Known rows, with every way that one mark hangs from another:
J261{J478{J654{J86{J875} J201 J366}}}: [ -2  -7   8   5 -11  12  -7 -11  -5   2  -6 -10   3  13   0 -22   6   7
  -9   0  -8   9   7  -5]
J366{J515 J654{J86}}: [ 13  -5  -1  -6  -2 -36 -18  26 -12  26  10  -4  26  -3 -16 -23  -4  20
  13   3  13   8  -4  -4]
J654{J366 J478}: [  8   6  -5   2   6  10  16 -13   5  -8   4  -1  -3 -15   4  14   1  -8
 -14   8   5   8  -8   4]
J90{J897}: [ -3   6  -5  14  11  -6  12  24  -3  -8   0   9  20  -6 -17   7  13  15
   8  -6  -9  18  -2   7]
J261{J478{J654{J86 J366}} J688}: [ 11 -13  13  18  -7   1  -9   1  11   9   2 -33  -5   0  -7 -17   6  25
   4 -16  -8  23  14  -1]
J86{J654{J201 J478} J875}: [-31  -2   6 -14   2  21   6  -3  -2 -33   1   6 -21  16  -3  11  -1 -22
   7   0 -16 -23  -7  -5]
J897{J654{J86 J201 J366}}: [ 12   2  -4  15  -5   2   5  -9   3   7  -9   8  -2  -4  10  -5  -7   1
 -14   0  17  -4  10   9]
J920{J688}: [ -4  -3  14   4   4  -7  15  19  16  20  13   2   9 -27  11  20  16  11
  13  -8  -5   5   1  -4]
J90{J897{J654{J201 J366}}}: [-2 16 -7 20  6  4 12  8 -6 -9 -8 14  9  4  2 11  2  6 -9  0  6  6  1 12]
J515{J366{J654{J201}}}: [ 12   6 -10   7  16  -4   1   6  -8  14   1   1  15   1  13  14  -6 -12
  28  -9   7  -1   7  -7]
J86{J654{J366{J515} J478}}: [ -1  -4   6 -13  -1   9  -4  -7   6 -17   4   2 -20   8   1   6  11 -11
  -7   7   0  -1 -12   8]
J366{J515 J654{J201 J478}}: [  5  11   1  -5   8 -18  -5  28 -24   9  13   4  15   8   7  -4 -10   3
  13  14  18  -4 -16  -4]
J902{J86{J654{J366{J515}} J875}}: [ -5  -5  11 -17 -10   4  -8  -5  15  -6   3   6   2   9 -15  19  19  -5
   2  -4 -10   4  18   1]
J897{J654{J201}}: [  3  10   2  15   4   1  19  13  -3  -3  -7  15   9  -3  11   8   3   5
   6  -4  15 -10  15   9]
J90{J897{J654{J86{J875} J201 J366}}}: [ -9   8 -13  12   0   0   1   2  -5  -5 -10  11   4   2  -8  -4  -6   7
 -16  -1  -1   1   0   5]
J515{J366{J654{J86{J875} J201}}}: [  3  -2 -16  -1  10  -8 -10   0  -7  18  -2  -2   9  -2   3  -2 -15 -11
  22  -9  -1  -7   6 -13]
J681{J920}: [  9   8   6  10  -3 -10  18  29  11   2   6  -7  26  -9 -11  21  24  27
  18 -12  11   4  16   4]
J902{J86{J654{J201} J875}}: [-10  -2  14  -6  -4  14   3   4   9 -15   3  14   1  17 -12  20  13 -12
  14 -11 -13  -1  22  -1]
J654{J201 J366}: [  6  10   6  11  -1  12  10  -8   0   3  -3  -2   8   0  22  23  -2 -12
   4   1   7   4  -2   6]
J897{J654{J366}}: [  8   6  -3  11  -2   1  16  -8   9   0  -7   6   9 -13   3  13   7   6
 -10  -1  16  -1  15  10]
J86{J654{J478} J875}: [-30  -8   3 -17   0  15   7  -4   6 -31   2   3 -17   5 -18   7   7 -14
   3  -2 -19 -17  -3  -5]
J515{J366{J654{J201 J478}}}: [ 11   7 -15   4  20   1   4   4 -11   6   4   4   4   0  13  10 -11 -17
  21  -3   7  -5   0  -7]
J90{J897{J654{J86 J478}}}: [  1   3 -17  14  12  -7  10  18  -4 -12  -2  19   0  -8 -22 -18   3  17
 -16   0   0   8  -1   8]
J478{J654{J86 J201 J366{J515}}}: [ 20   0   2   1  -9  -9  -9 -18   2  17  -5   3   0   5   8 -15  -2   7
  -8   3   3  10   4  -1]
J86{J654{J201 J366 J478} J875}: [-28   0   5 -14  -4  28   3 -22   2 -30  -1   1 -26  17   4  18  -5 -30
  -6   4 -12 -20 -11  -3]
J920{J681 J688}: [  9  -3  16   6  15 -20  20  37  23  21  17  -8  14 -21   5  26  17   8
  15  -3  -1  11  -2   0]
J261{J478 J688}: [ -1  -8  17  17   5   0   1  35   3   2   6 -31   8  -8  -2   0  14  25
  26 -18  -6  13  11   4]

Rows:
[  3  -1 -21  -4  15  -4  -7  -2 -11  10   2   0  -1  -3   3  -5 -18 -16
  14  -4  -1 -10  -1 -13] : J515{J366{J654{J86{J875} J201 J478}}}
[  4  -1   1  -8 -13  -8 -12 -23   2  14  -8   0  -1   4   3 -13  -7   5
  -9   3  -5   0   5  -8] : J478{J654{J86{J875} J201 J366{J515}}}
[ 19  -7 -17   3  11 -14  -7   3  -1  21   2  -3  13  -9  -5  -5  -5  -3
  20 -11   3   6   9  -7] : J515{J366{J654{J86}}}
[ 12   4  -9   2   0  -4  -2  -2  -5   4  -6  12 -13  -6  13 -16  -9   2
 -24  13  21 -10  -3   9] : J897{J654{J86 J201 J366{J515} J478}}
[ -6  -1  -9 -17  -3  -2 -16  -8  -9   7  -3  -2 -15  -6  11 -14 -17  -9
 -19  16   0 -13 -20  -4] : J654{J86{J875} J201 J366{J515} J478}
[-26  -2  12 -20 -12  12 -12 -10   2 -13  -6  -4 -13  18   8  17   2 -17
   6   2 -10 -19  -7  -1] : J86{J654{J201 J366{J515}} J875}
[-27  -5   2 -18  -5  21   3 -23  10 -29   1  -3 -22   6 -11  15   3 -21
  -9   2 -15 -14  -7  -4] : J86{J654{J366 J478} J875}
[ 8 10  7 -1 -2 -2 -4  4 -5 13 -4 -2  9 -1 27 15  0 -3  4  7 12  1 -7  8] : J654{J201 J366{J515}}
[ -3  17 -12  17  11   9  15   6  -8 -16  -4  18  -1   3   2   8  -2   1
 -17   7   7   4  -6  10] : J90{J897{J654{J201 J366 J478}}}
[  6  12   0  -5   5   4   1   1 -10   1   2   3  -6  -2  26   9  -5 -11
  -8  17  12  -4 -19   7] : J654{J201 J366{J515} J478}
[-25  -6   3 -27  -6  10  -8 -14   6 -22   0  -3 -21   6  -6   9   5 -14
  -9   8 -11 -17 -12  -2] : J86{J654{J366{J515} J478} J875}
[ 13   0  -7  -5   2  -3 -11  -2  -8  10   1   1 -14  -4  16 -16 -13  -6
 -18  15  10  -1 -20   5] : J654{J86 J201 J366{J515} J478}
[ -3   2   8   0   1  27   7 -15   3 -25   3   5 -25  19  12  15   2 -27
  -4   3  -1  -4 -12   7] : J86{J654{J201 J366 J478}}
[ 10 -14   8  10  -5   0  -2   6  -2   3  -2  -5  10   5 -14 -33  19  22
  -2  -6  -7  19  13  -1] : J261{J478{J654{J86}}}
[ -9 -11 -13  -9   4  -5   4   2   1  -5   2   1  -5 -19 -21 -20  -5   3
  -9   0 -12  -5  -4  -7] : J654{J86{J875} J478}
[ -3   1  14   4  -5  21   3 -12   7 -16  -1   1 -12  20  11  20   6 -21
   6  -4  -1  -1  -4   9] : J86{J654{J201 J366}}
[ 13   9   7  10  -5   9  12 -24   5   2  -4   5   5   7  12  12   1  -3
  -1  -1   2  11  10  -1] : J478{J654{J201 J366}}
[  3  -1   0   1 -12   3  -1 -31   6   6  -7   0  -2   4  -1  -7  -9  -2
  -9  -2  -8   3   9  -9] : J478{J654{J86{J875} J201 J366}}
[ 13 -13  14  10  -7  -9 -18   8   7  15   2 -32  -4  -1  -3 -21   8  31
   5 -12  -5  20  11   0] : J261{J478{J654{J86 J366{J515}}} J688}
[ -5   0   0 -12  -4 -29 -21  23 -20  22   6  -4  21   6  -5 -19 -15  11
  16   5   8  -7  -8 -11] : J366{J515 J654{J86{J875} J201}}
[ -4  -8 -13 -21  -4 -11 -14 -11   1   8   0  -7 -10 -19  -8 -18  -8   2
 -23  13  -3  -5 -14  -4] : J654{J86{J875} J366{J515} J478}
[ -1  12 -15  14  10   3  15   4  -2 -16  -4  15   3  -6 -10   5   4   8
 -20   5   5   9  -3  10] : J90{J897{J654{J366 J478}}}
[ -1   0  15  -5  -6  10  -7  -3   2  -9  -2   1 -11  19  15  14   8 -14
   7   1   2  -4  -8  10] : J86{J654{J201 J366{J515}}}
[ -7   2  -6  -1   3  -6  -1   7 -17   1  10   0   7   5 -11 -13 -23  -6
   5   5   3  -7  -9 -14] : J366{J654{J86{J875} J201 J478}}
[ 0 -6 12 -9 -7  3 -7 -5 10 -8  1 -3 -7  9  0 10 16 -5  3 -1  0  2 -4  9] : J86{J654{J366{J515}}}
[ 19   0   2  10  -9   2   2 -26   6   8  -5   3  -2   5   4  -9  -5   0
  -9  -2   0  13   9  -2] : J478{J654{J86 J201 J366}}
[ -5 -11  15  14  -4   1  -9  13   0   4   0 -27  -5   6  -4 -19   0  23
  16 -18 -14   7  15  -7] : J261{J478{J654{J86{J875} J201}} J688}
[-11  -3  -8  -4   6   4   3   4  -9  -6   0   6 -10  -6  -3 -17 -15  -8
  -4   3  -9 -13  -9  -7] : J654{J86{J875} J201 J478}
[ -4  -5  -8 -19   1 -31 -17  19 -15  14  12  -4  13  -5 -20 -26 -12  14
   2  11   6  -5 -13 -13] : J366{J515 J654{J86{J875} J478}}
[ -4 -10  -7  -6 -11  -3  -5 -19  11  10  -5 -11   5 -17 -12  -4  -4   1
 -11  -4  -8   3   2  -4] : J654{J86{J875} J366}
[ 16   4   5  -2  -7 -10   2 -17   8  10  -3   1  10  -4   1   3  11  12
  -4   2   3  13  10   0] : J478{J654{J366{J515}}}
[ -5  -7  -8   2  -4 -11   6   3   6   2  -9   7   6 -17 -17 -14   1  15
  -6  -7   3 -11  19   0] : J897{J654{J86{J875}}}
